Each row was made from one small tree. The marks that hang from a mark follow it in brackets, in the order of their numbers. Every link used is in the known rows. Write each row's tree.
Known rows:
j35{j422}: .04 .03 -.05 .12 -.07 .00 -.01 .03 -.02 .03 -.01 -.06 .04 .02 -.10 .02 -.05 -.07 .16 -.19 .02 -.04 .04 .00 -.03
j832{j34{j555{j696} j849}}: -.04 -.05 -.16 -.11 -.01 .09 .10 .04 .11 .13 .06 -.17 -.15 .04 -.08 -.13 .05 .05 -.09 -.09 .16 .07 .02 .01 .18
j34{j555{j696} j832}: -.28 -.04 -.36 -.12 -.02 .12 .12 .01 .13 .12 .09 -.40 -.21 -.05 -.01 -.09 .00 .02 -.03 -.02 .14 .09 -.01 -.03 .07
j198{j555}: .02 -.01 .06 .09 -.04 -.06 .01 -.10 -.12 .07 .02 -.15 -.04 -.03 .06 -.01 -.01 .02 .00 .01 .00 .14 -.12 -.01 .00
j832{j34{j555{j696}}}: -.17 -.03 -.17 -.13 .04 .00 .06 -.03 .10 .09 .06 -.30 -.16 .01 -.05 -.12 .09 .02 -.04 -.08 .08 .07 .04 .02 .21
j696{j422{j35}}: -.01 .02 .06 .06 .02 .02 -.08 -.06 -.03 .01 .00 -.15 -.04 -.02 .08 -.07 -.03 -.31 .09 -.39 -.07 -.10 .10 .07 -.13
j555{j122 j696{j279 j595}}: .12 .00 -.04 -.14 .00 .26 .11 .10 .13 .03 .05 -.33 -.13 .11 -.12 -.23 -.12 .11 -.02 .05 -.09 .17 .04 .19 .29
j473{j696}: -.28 -.01 .13 .05 .00 .02 .00 .02 -.01 .04 .00 .02 -.03 -.04 -.02 -.02 .01 -.01 -.01 -.04 -.09 .06 .04 -.07 -.08
j122{j555{j696{j279 j422 j595}}}: .01 .03 -.14 -.25 -.03 .12 .14 .14 -.18 .01 .20 -.55 -.07 .03 -.09 -.34 .01 -.15 .13 -.04 -.02 .08 -.03 .19 .04
j696{j422{j35} j595}: .08 .01 .08 .05 .01 .15 -.08 -.02 -.04 -.01 .10 -.16 -.07 .02 .07 -.11 -.04 -.09 .17 -.24 -.02 -.17 .12 .10 -.07
j279{j696{j422{j35} j595}}: .03 -.01 .11 -.02 .04 .22 -.08 .01 -.02 .02 .10 -.23 -.07 .03 .06 -.08 -.03 -.08 .19 -.20 .13 .02 .16 .14 -.07
j34{j555}: -.06 -.01 -.14 -.04 -.02 -.09 .04 .08 .04 .06 -.01 -.19 -.05 -.05 -.06 -.03 .00 .02 -.01 -.08 .06 .00 .07 -.05 .01
j279{j696{j422 j595}}: .02 -.04 .10 -.11 -.02 .22 .01 .08 -.02 .01 .08 -.17 -.05 .06 -.05 -.09 -.04 -.01 .21 .01 .23 .06 .07 .12 -.08
j696{j595}: .08 .00 .03 -.03 .00 .13 .00 .04 .00 -.02 .08 .00 -.02 .03 .00 -.06 -.02 .24 .07 .14 .06 -.07 .01 .05 .06
j555{j122 j696{j422}}: -.08 -.08 -.06 -.13 -.01 .23 .09 .05 .14 .04 .02 -.26 -.11 .11 -.17 -.11 -.08 -.27 .12 -.20 .04 .06 .07 .12 .05
j198{j555{j122 j696{j279 j422 j595}}}: .13 -.01 .03 -.10 -.10 .24 .11 .00 -.02 .09 .06 -.58 -.18 .07 -.12 -.32 -.14 -.11 .12 -.12 -.06 .23 -.06 .19 .14
j19{j696{j422{j35}}}: -.09 .08 .03 -.03 .03 .06 -.09 -.02 .00 -.05 .01 -.10 -.07 .02 .09 .17 -.01 -.30 .09 -.33 -.24 .01 .15 -.16 -.13
j279{j696{j595}}: .03 -.03 .07 -.07 .01 .19 .01 .07 .00 .02 .09 -.07 -.05 .05 -.01 -.01 -.01 .22 .10 .19 .20 .12 .07 .09 .08
j555{j122}: .07 -.01 .00 .04 .02 .11 .04 .07 .10 .03 .03 -.07 -.11 .07 -.14 .01 -.10 -.03 -.02 -.04 .00 .04 .05 .03 .09
j122{j555{j696{j422{j35}}}}: -.19 -.01 -.18 -.10 .05 .01 .05 .01 -.13 .05 .18 -.44 -.06 -.03 .06 -.13 .05 -.37 .11 -.32 .02 .02 .08 .12 -.01
j279{j696}: -.04 -.01 .03 -.04 .02 .04 .01 .02 .01 .03 .01 -.06 -.02 .01 -.01 .03 .00 -.01 .02 .03 .15 .20 .04 .04 .01
j555{j122 j696{j279 j422 j595}}: .11 -.01 -.01 -.17 -.04 .30 .09 .11 .09 .02 .05 -.43 -.13 .12 -.19 -.30 -.14 -.14 .11 -.12 -.07 .10 .05 .22 .13
j555{j122 j696{j279 j422{j35} j595}}: .11 .02 .02 -.09 .01 .27 .01 .05 .10 .03 .05 -.50 -.18 .11 -.05 -.29 -.14 -.21 .07 -.33 -.16 .06 .13 .23 .15
j832{j34{j555{j122 j696} j849}}: .05 -.06 -.14 -.09 .01 .20 .13 .10 .20 .16 .07 -.25 -.25 .13 -.22 -.12 -.04 .03 -.11 -.12 .17 .10 .09 .05 .28

Which tree is each row?
.11 .09 .08 .04 -.02 -.06 -.07 -.04 -.08 .00 -.07 -.32 -.04 -.04 .07 -.19 -.06 -.39 .01 -.45 -.24 .00 .07 .10 -.10 -> j696{j279 j422{j35}}
.01 -.01 -.25 .03 -.08 .13 .11 .08 .07 .17 .07 -.18 -.20 -.04 -.06 -.05 -.11 .05 -.08 -.02 .20 -.01 -.03 -.08 -.07 -> j34{j555 j832 j849}
-.09 .08 .24 .07 -.02 .10 -.07 .02 -.08 .00 .01 -.31 -.10 -.05 .05 -.28 -.06 -.18 .08 -.35 -.27 -.02 .12 .07 -.11 -> j473{j696{j279 j422{j35} j595}}
-.07 .05 -.21 -.18 .00 -.07 .14 .09 -.14 .04 .13 -.45 -.03 -.02 -.04 -.21 .05 -.16 -.08 .00 -.09 .22 -.06 .12 .13 -> j122{j555{j696{j279}}}
-.14 -.07 -.32 -.14 -.08 .24 .16 .09 .11 .18 .10 -.36 -.22 .00 -.10 -.19 -.06 -.20 .05 -.19 .22 .02 .00 .02 -.11 -> j34{j555{j696{j422}} j832 j849}
.06 .00 -.06 .01 .05 .04 .07 .07 .12 .12 .06 -.31 -.26 .06 -.20 -.04 -.03 .02 -.03 -.13 .06 .03 .08 -.01 .17 -> j832{j34{j555{j122}}}
.13 -.01 .01 -.06 -.05 .20 .09 .01 .00 .09 .07 -.47 -.17 .07 -.07 -.23 -.13 .12 -.01 .07 -.09 .30 -.09 .16 .29 -> j198{j555{j122 j696{j279 j595}}}
-.07 .03 -.18 -.22 -.04 -.02 .14 .10 -.16 .04 .09 -.55 -.03 -.01 -.08 -.27 .04 -.37 .05 -.18 -.07 .15 -.03 .16 -.02 -> j122{j555{j696{j279 j422}}}
-.05 -.10 -.31 -.09 -.08 .36 .20 .12 .22 .19 .11 -.44 -.31 .07 -.24 -.17 -.17 -.23 .03 -.23 .24 .06 .07 .05 -.02 -> j34{j555{j122 j696{j422}} j832 j849}
-.10 -.07 -.15 -.22 .00 .19 .13 .12 -.13 .03 .26 -.39 -.06 .04 -.10 -.20 .06 -.06 .21 .03 .15 -.01 .02 .14 .03 -> j122{j555{j696{j422 j595}}}
-.06 .03 -.11 -.19 -.03 -.03 .06 .01 .05 .07 -.02 -.58 -.16 -.01 -.11 -.32 .05 -.30 .02 -.34 -.07 .09 .01 .11 .09 -> j832{j34{j555{j696{j279 j422}}}}
.02 -.10 .02 -.08 -.07 .32 .09 -.03 .02 .07 .14 -.41 -.18 .10 -.12 -.17 -.10 -.02 .20 -.05 .12 .13 -.03 .15 .12 -> j198{j555{j122 j696{j422 j595}}}
-.05 -.08 -.29 -.15 -.09 .37 .15 .11 .10 .16 .18 -.38 -.23 .02 -.10 -.23 -.09 .04 .12 -.05 .28 -.06 .02 .06 -.05 -> j34{j555{j696{j422 j595}} j832 j849}
-.02 .01 -.32 -.11 -.09 .12 .14 .10 .09 .17 .02 -.43 -.20 -.04 -.05 -.23 -.08 -.05 -.16 -.09 .04 .19 -.05 .02 .06 -> j34{j555{j696{j279}} j832 j849}
-.01 -.05 -.02 -.06 .05 .35 -.01 .02 .14 .03 .11 -.31 -.18 .12 -.05 -.16 -.11 -.12 .16 -.26 .03 -.04 .17 .18 .15 -> j555{j122 j696{j422{j35} j595}}
-.01 -.06 -.12 -.13 .05 .24 .11 .09 .20 .11 .15 -.39 -.29 .11 -.20 -.15 -.02 .25 .03 .03 .14 .05 .10 .09 .36 -> j832{j34{j555{j122 j696{j595}}}}
-.21 -.04 .19 -.02 -.04 .21 .01 .08 -.02 .01 .07 -.09 -.07 .01 -.09 -.16 -.03 -.03 .21 -.08 -.01 -.07 .08 .01 -.16 -> j473{j696{j422 j595}}
.09 -.04 -.24 .07 -.07 .23 .15 .15 .15 .20 .11 -.25 -.30 .03 -.21 -.04 -.18 .03 -.10 -.06 .20 .04 .03 -.04 .01 -> j34{j555{j122} j832 j849}
-.10 -.04 -.21 -.19 .04 .15 .12 .10 -.11 .03 .25 -.30 -.04 .02 -.04 -.13 .06 .18 .07 .22 .16 .06 .01 .12 .18 -> j122{j555{j696{j595}}}
-.09 -.05 -.16 -.10 .05 .10 .10 .04 .21 .13 .06 -.38 -.25 .09 -.18 -.10 -.01 .00 -.05 -.12 .09 .12 .09 .05 .30 -> j832{j34{j555{j122 j696}}}
.00 -.07 -.06 -.12 .03 .33 .08 .09 .16 .02 .12 -.17 -.11 .14 -.12 -.09 -.09 .20 .06 .14 .09 .07 .08 .13 .26 -> j555{j122 j696{j595}}
-.20 -.04 -.31 -.03 .03 .23 .07 .01 .20 .16 .12 -.63 -.35 .01 -.07 -.14 -.13 -.33 .06 -.43 .07 .04 .13 .06 .04 -> j34{j555{j122 j696{j422{j35}}} j832}
.13 -.09 -.11 -.10 .02 .34 .14 .14 .20 .16 .16 -.25 -.30 .16 -.23 -.17 -.09 .27 -.02 .05 .24 .04 .11 .11 .34 -> j832{j34{j555{j122 j696{j595}} j849}}
-.03 .00 -.29 -.16 -.14 .15 .16 .12 .07 .15 .02 -.53 -.20 -.02 -.10 -.31 -.09 -.27 -.04 -.28 .05 .12 -.03 .07 -.10 -> j34{j555{j696{j279 j422}} j832 j849}
-.19 -.07 -.36 -.10 .00 .22 .16 .06 .22 .15 .11 -.48 -.32 .01 -.15 -.08 -.11 -.02 -.04 -.06 .15 .16 .02 .01 .15 -> j34{j555{j122 j696} j832}
-.19 -.08 -.33 -.12 -.04 .27 .15 .07 .19 .15 .11 -.58 -.32 .03 -.21 -.14 -.12 -.25 .09 -.23 .16 .07 .05 .04 .01 -> j34{j555{j122 j696{j422}} j832}
.06 .03 .01 .02 -.04 .07 .02 -.09 -.01 .11 -.01 -.62 -.19 .03 .03 -.24 -.13 -.43 .01 -.46 -.20 .26 .01 .18 .11 -> j198{j555{j122 j696{j279 j422{j35}}}}
.02 .04 -.03 -.07 .02 .14 .00 .00 .10 .03 -.04 -.49 -.15 .06 -.04 -.23 -.13 -.45 .00 -.49 -.21 .12 .11 .19 .10 -> j555{j122 j696{j279 j422{j35}}}
-.10 .01 -.33 -.11 -.05 .14 .15 .10 .17 .16 .05 -.64 -.33 .00 -.15 -.21 -.14 -.09 -.12 -.11 -.03 .24 -.01 .05 .17 -> j34{j555{j122 j696{j279}} j832}
.04 .00 -.31 -.14 -.09 .25 .15 .14 .08 .16 .12 -.44 -.23 .00 -.03 -.28 -.11 .21 -.09 .06 .10 .12 -.04 .08 .13 -> j34{j555{j696{j279 j595}} j832 j849}
-.08 -.08 -.03 -.18 -.01 .26 .06 .02 .04 -.01 .09 -.18 -.03 .07 -.05 -.19 -.01 -.04 .20 -.02 .10 -.06 .04 .13 .04 -> j555{j696{j422 j595}}
-.01 -.08 -.10 -.17 .02 .30 .10 .09 .18 .09 .16 -.49 -.29 .13 -.26 -.22 -.05 -.01 .16 -.16 .15 -.02 .12 .12 .20 -> j832{j34{j555{j122 j696{j422 j595}}}}
